Each row was made from one walk, in order. Every step used is in the known rows, and no mark comes twice. Write each row's walk.
Known rows:
Y > D > M > K > W: [-11.6   9.5 -14.6  34.0 -20.1  12.0  -9.9 -10.4  10.6  20.2 -12.3 -21.6
   7.9  11.7  -9.7   2.5  29.7  -7.3  -3.5  -4.9 -17.4  14.4 -26.5   9.8]
N > K > M > X: [ 15.2  -3.1   0.6  -4.4 -43.8  11.4  -5.0 -12.1 -12.5   4.3  15.7  -6.8
  26.1  -4.7 -15.9  -0.5  40.9 -13.9  -2.3 -14.3   3.5   2.5 -30.6   7.4]
J > X > M > K: [  9.6 -14.0 -28.4  14.8 -28.8  28.0 -11.7  -6.9 -19.0   3.0   0.3  19.1
  25.1  16.6 -29.5  -8.9   5.3 -27.5  14.0 -17.7  -0.8  -4.0   5.0  25.8]
Y > D > M: [ -2.0  19.8 -16.5   5.8 -21.0  16.2  -0.7   0.4  -0.7   9.8  -6.6   6.1
   2.9   0.8  -7.0  13.6  12.2   4.6   9.8  -2.6 -11.5  20.5 -19.6  -0.1]
W > K: [ 21.4  -3.4 -29.8  13.2 -25.5  22.8 -11.6  -7.4   0.6   5.7   2.7   5.3
  12.9  15.7  -2.7   3.1   8.7  -6.3  -1.0  -8.5  -1.1  -3.1 -18.4   8.5]
N > D: [ -6.6  -0.1   2.1  19.6 -21.0  17.7 -15.3  -1.8  10.4   9.6  -0.1   9.3
   3.6   1.6  -4.8   3.4  11.6  -1.5  -2.4  -4.9  -7.4  -2.1 -13.2  -6.1]
W > K > M > X > J: [ 18.5 -10.5 -36.7   2.0 -64.6  20.8 -11.6 -11.4 -28.2  13.4  24.8  -0.1
  25.1  -3.2  -8.3  18.1  30.5 -10.2   7.4 -26.8  -3.9 -12.3 -22.3  27.4]
J > D > N: [ 25.7   4.0 -30.1 -12.7 -10.3  28.8 -27.5   2.8   8.2   3.0 -22.1   9.3
  39.2   8.5 -11.6  -6.4  18.7   7.3  -1.9  -6.2  -1.3   1.9 -32.5 -11.6]
D > Y: [ -6.8  13.3  -4.5  -8.2 -25.3  23.2 -19.2   5.3  -6.1  13.9  -2.4  13.0
  14.8  14.9 -10.3   1.7  11.7  -4.7  -0.4  17.4  -8.3  20.2 -25.6 -12.0]
Y > D > N > K > M: [  4.0  25.8 -11.7  19.4 -27.3   9.4  -9.3  -8.0  -3.6  10.0   4.8 -15.2
  33.8   8.1  -9.2  -9.4  47.3  -0.1  -9.7  -9.2  -5.9   3.0 -33.8  -3.7]
K > M > D > N: [ 12.1   6.2 -16.8  -3.2 -23.9  19.3 -13.8   0.5   3.3  10.9  -3.4   0.4
  44.1  -5.7 -22.7  11.5  15.9   7.5 -17.2  -5.2   3.6  -2.0 -25.7  11.9]
M > K: [  5.6  -1.7 -14.7  14.7 -16.4  17.9 -14.8  -7.5   9.7   5.2  -0.6   2.4
  14.5  26.0 -16.1 -10.9  18.9 -19.0   6.6  -9.4   0.4   0.7 -19.9  10.4]
J > D: [ 22.0  -3.6 -15.2 -10.6 -15.8  26.6 -17.4  -4.9   4.7   0.4 -15.6  -2.4
  20.9   0.8  -6.2  -1.4   6.6  -2.3   3.3 -11.2  -2.2 -11.0 -25.3  -3.3]
W > K > M > X > J > D: [ 31.9 -15.7 -44.9  -7.7 -60.3  27.8 -16.2 -12.6 -25.9   8.3   6.2 -11.0
  42.8 -11.4  -8.9  16.9  32.3  -3.8  11.7 -35.3  -5.8 -27.3 -29.7  24.5]
M > X > J > D > N: [ 28.0  -1.7 -32.6 -24.1 -35.6  28.6 -31.7   6.3  -5.7   3.0  -6.7  25.3
  45.3   5.4 -17.4   5.2  33.8   2.8  14.9 -24.8  -3.9   1.9 -35.0  -7.4]
W > K > M > X > J > D > N: [ 36.8  -7.9 -59.3  -9.1 -55.4  29.3 -25.9  -5.4 -22.0  11.1  -0.7   1.5
  61.0  -3.8 -14.7  11.7  43.9   5.5   5.5 -29.6  -5.5 -14.8 -36.6  15.8]
W > K > M > D: [ 20.2  -6.7 -24.3  12.4 -35.8  21.0  -2.3  -9.5  -2.5   9.4   3.8 -14.4
  36.0  -6.5 -14.4  22.4   6.8  -0.5 -12.4 -15.1   1.7 -24.7 -19.9  29.0]
N > K > M > X > J > D > Y: [ 12.3   7.3 -16.4 -16.9 -57.4  19.4 -21.1  -6.6 -25.2  10.1   4.9  -8.6
  55.1  -1.7 -15.5   4.4  53.2 -10.2   9.0  -9.7  -7.2  -8.6 -43.7  -6.9]
J > D > M: [ 24.0   2.2 -33.5 -13.8 -15.8  24.2 -12.1  -3.6   4.8   4.1 -25.5   2.6
  24.8  -3.4  -8.9   6.6   9.3   5.3   5.0  -0.5  -1.5   7.8 -26.3  -4.5]
D > J > X > M: [ 21.4 -13.9 -23.3  16.6 -42.0  31.3 -10.7  -2.2 -38.0   5.8  15.7  26.3
  18.0  -5.5 -22.7  -2.9  -5.3 -16.9  -1.7 -11.0  -2.4  -4.9   4.1  12.2]
K > M > X > J: [  4.8  -5.2 -13.7 -11.7 -59.3  16.4 -12.2  -8.5 -27.3  12.4  25.3   2.6
  16.3 -10.0 -10.7  13.5  26.0 -11.6   9.3 -21.1  -2.5  -3.7 -21.1  19.4]
Y > D > J > X: [ 10.3  -1.8  -4.6  24.1 -34.8  23.2 -13.6   3.3 -28.5   7.8  17.8  22.6
  12.9  -0.9 -14.0   8.7  15.5  -2.2   5.6 -25.8 -13.0   4.8 -10.2   2.7]
K > M > X > J > D > N: [ 22.5  -3.6 -36.2 -23.2 -48.4  26.0 -27.5  -2.0 -20.2  10.1  -1.2   4.5
  50.8 -10.3 -16.7   7.2  40.6   4.1   6.3 -24.5  -4.1  -6.4 -35.6   7.2]

Which walk is each row?
[ 14.4  -7.6 -31.7  14.4 -14.6  19.6 -21.5 -14.8  16.3  14.4 -29.8 -24.2
  29.3   7.5 -12.2  -3.5  26.2  -7.0  -8.6  -2.0  -7.9   2.3 -32.9   6.5] : J > D > M > K > W
[-20.6  12.5   2.9  12.4 -25.5  22.9 -21.6   7.4   1.6  18.5  -5.7  13.6
  14.2   7.4  -9.1   6.0  18.6   0.8  -2.6  14.7 -14.9  13.0 -20.7 -18.6] : N > D > Y
[  3.5   9.9  -0.4  24.9 -30.9  19.4  -8.7   0.9 -11.9   9.9  13.5   1.2
   2.1   1.1  -8.6   1.3  13.2  -1.1  -1.1 -13.0 -12.7  -4.8 -21.0  -4.1] : Y > D > J
[ -1.4 -12.2 -13.0  53.9 -43.2  25.6 -13.5  -9.1 -29.4  17.3  10.1  -8.6
  18.3   2.1 -25.7  -6.4  17.5 -22.6  -6.9 -22.6 -20.3 -14.4  -3.6  22.6] : Y > D > J > X > M > K > W
[ 16.7   6.9 -12.4  -5.6 -10.2  21.8 -19.0   8.5  18.4   3.7  -9.6  22.2
  39.3   9.9 -22.8   8.3  10.5   6.7  -7.7  -5.6   3.9   5.7 -26.0  -2.1] : M > D > N
[ -4.5  -8.3 -14.9  29.9 -28.9  21.8 -13.3 -15.9   1.2  14.9  -4.9 -21.0
   8.8  12.1 -16.2 -15.2   6.7 -28.5 -11.4   0.4  -7.9 -13.4 -10.6  18.9] : X > M > K > W
[  6.2  -1.7  -3.1  -1.2 -29.4  18.4  -4.3  -5.9   0.5   9.0   3.2 -10.2
  26.5 -13.6 -17.4  17.1   3.4  -1.7 -10.7 -10.0   2.5 -15.4 -18.2  20.7] : K > M > D
[ -2.6 -25.9 -12.8  65.8 -42.1  26.3 -23.2 -10.9 -20.5  20.7   7.2   0.7
  22.1  -1.5 -25.9  -6.9  19.9 -22.4 -17.2 -14.8 -15.8 -18.6   1.8  15.5] : N > D > J > X > M > K > W
[  1.9  -0.5 -11.1  -9.9 -31.9  34.5 -11.5  12.4 -22.9   7.2  -6.3  32.3
  44.0  -1.9 -34.9  20.6  -8.9  -8.7   5.3   1.2  -6.7   1.7  -1.5  10.3] : J > X > M > D > Y
[ 19.4   1.1 -24.0  -6.4 -30.1  22.7 -22.6  -8.2  -1.1   1.8  -1.9   2.0
  19.7   6.6  -0.1   0.9  10.8  -8.2  11.1 -18.1  -3.1 -20.4 -22.3  -3.0] : X > J > D
[ 18.1   7.4 -22.8  -2.8 -52.6   9.8 -19.9  -8.8 -14.6   8.1  21.8   9.9
  45.4   8.4 -15.5  -4.4  57.2 -11.2  -0.1 -16.9   4.6   5.8 -35.5   0.4] : D > N > K > M > X > J
[ 35.0   9.2 -23.9  -0.8  -9.4  20.0 -24.9  -4.2  16.5  -3.7 -18.7   4.1
  50.1  19.0 -11.1 -19.1  37.8  -0.4  -5.1  -7.2   3.7  -0.3 -40.1 -22.3] : J > D > N > K
[  3.8  -3.9  -0.4  37.0 -30.9  19.8 -17.9  -1.5  -1.1  12.3  11.9  10.2
   6.0  -3.6  -9.1  -0.3  14.7  -0.5 -12.0  -4.6  -8.4  -8.4 -15.8 -11.6] : N > D > J
[ 16.4 -12.2 -12.3  -2.6 -28.2  30.4  -5.2   2.4 -13.3  -1.5  -0.5  28.0
  32.5  -7.4 -30.7  18.6 -16.5 -11.2   5.4 -18.3   1.7 -12.6   6.5  22.3] : J > X > M > D
[ 19.4 -17.4 -30.5  31.5 -37.5  29.5 -13.1  -5.7 -30.9   6.6  12.3  20.6
  28.6  10.2 -34.3 -12.0   8.5 -27.2   5.1 -18.6  -2.3  -9.9   1.8  22.3] : D > J > X > M > K
[ 29.8 -11.2 -27.6  30.0 -45.1  22.5  -4.9  -8.7 -13.8  13.6  15.0 -13.0
  39.7 -11.8 -19.8  17.5  10.5   0.7 -21.2 -15.7   1.0 -30.1 -22.3  25.0] : W > K > M > D > J
[  9.1  -3.6  -9.1 -12.4 -45.4  18.7 -16.7  -1.0 -11.0   4.4  19.8  24.4
  10.8   6.0 -10.5  11.0  20.7 -12.9  17.7 -21.1  -2.2   4.2 -20.2   4.5] : M > X > J
[  6.7  -9.0  -5.1 -14.7 -45.0  20.0  -7.0  -4.6 -20.3  11.1  10.8  -0.8
  16.1 -15.3 -16.0  11.4  22.1  -5.9   0.2 -14.6  -2.0   6.2 -23.7  18.3] : K > M > X
[ 28.3  -2.8 -16.6  -0.7 -36.5  16.8 -36.7  -8.3   6.3   6.3  -4.1  -1.1
  51.1  11.5  -9.7  -6.5  58.4  -7.5  -8.0 -20.0  -4.5  -4.0 -46.9 -18.1] : M > X > J > D > N > K > W
[ 31.8 -12.1  -3.3  24.1 -40.8  13.5  -9.3 -10.0 -21.2   4.3  23.7   4.8
  50.7 -10.1 -26.7   9.7  28.2 -10.2 -16.9 -23.9   8.3 -16.3 -17.7  12.9] : N > K > M > D > J > X
[ 18.5 -10.0 -22.3 -21.1 -54.7  23.4 -16.7  -8.8 -24.5   7.6   6.5  -7.4
  33.2 -17.8 -11.6  13.0  28.2  -5.8  12.2 -29.7  -4.3 -19.8 -27.8  15.7] : K > M > X > J > D
[ 19.4  -4.5  -9.6  16.1 -33.9  28.2  -3.1   1.1  -8.3   4.0   7.0   8.1
  25.5 -11.1 -29.4   6.0 -14.8  -9.6 -10.5  -5.9   1.5 -27.8  -6.7  10.7] : X > M > D > J
[ 15.3   4.3   3.5   8.0 -27.5   8.7  -2.6 -13.6   8.0   2.8   7.3 -16.7
  37.2  -2.4 -16.5   6.5  22.2 -10.1 -14.1 -10.7   8.3 -19.6 -25.0   9.8] : N > K > M > D
[ 18.3  -3.3 -44.0 -14.4 -64.9  32.0 -22.5  -2.1 -35.1  18.1   0.7  -6.1
  54.2  -5.6 -13.7  20.3  37.4  -0.5  11.1 -16.0 -14.1 -13.3 -37.8  12.2] : W > K > M > X > J > D > Y
[ 28.9  -8.1 -27.8 -28.5 -27.2  27.7 -11.6   2.7  -3.5   2.3 -21.5  14.4
  32.2 -11.9 -20.2  15.5  20.4   7.3  15.1 -12.0  -3.4  16.7 -32.4  -0.4] : J > D > M > X
[ 37.1   3.6 -26.5 -13.1 -33.7  19.4 -30.5  -1.3   2.2  -3.9  -2.1  19.9
  58.0  16.6 -16.8  -7.1  53.3  -5.7  12.9 -26.1   1.8  -2.7 -42.0 -17.4] : M > X > J > D > N > K
[ 21.4  -5.2 -26.7  -4.0 -22.4  32.7 -15.7   9.6 -10.4   1.1  -7.8  40.5
  51.0   0.6 -36.8  11.7  -3.4  -1.5  -0.1 -13.6   2.6   1.2  -0.4  14.1] : J > X > M > D > N
[ -3.0  -8.2  -4.3  27.5 -19.9  14.8 -21.9 -14.6  14.3  15.7  -2.9 -18.3
   8.0  19.6  -8.9 -10.5  23.3 -21.6 -12.8  -3.2  -6.2  -0.2 -24.4   9.8] : M > K > W
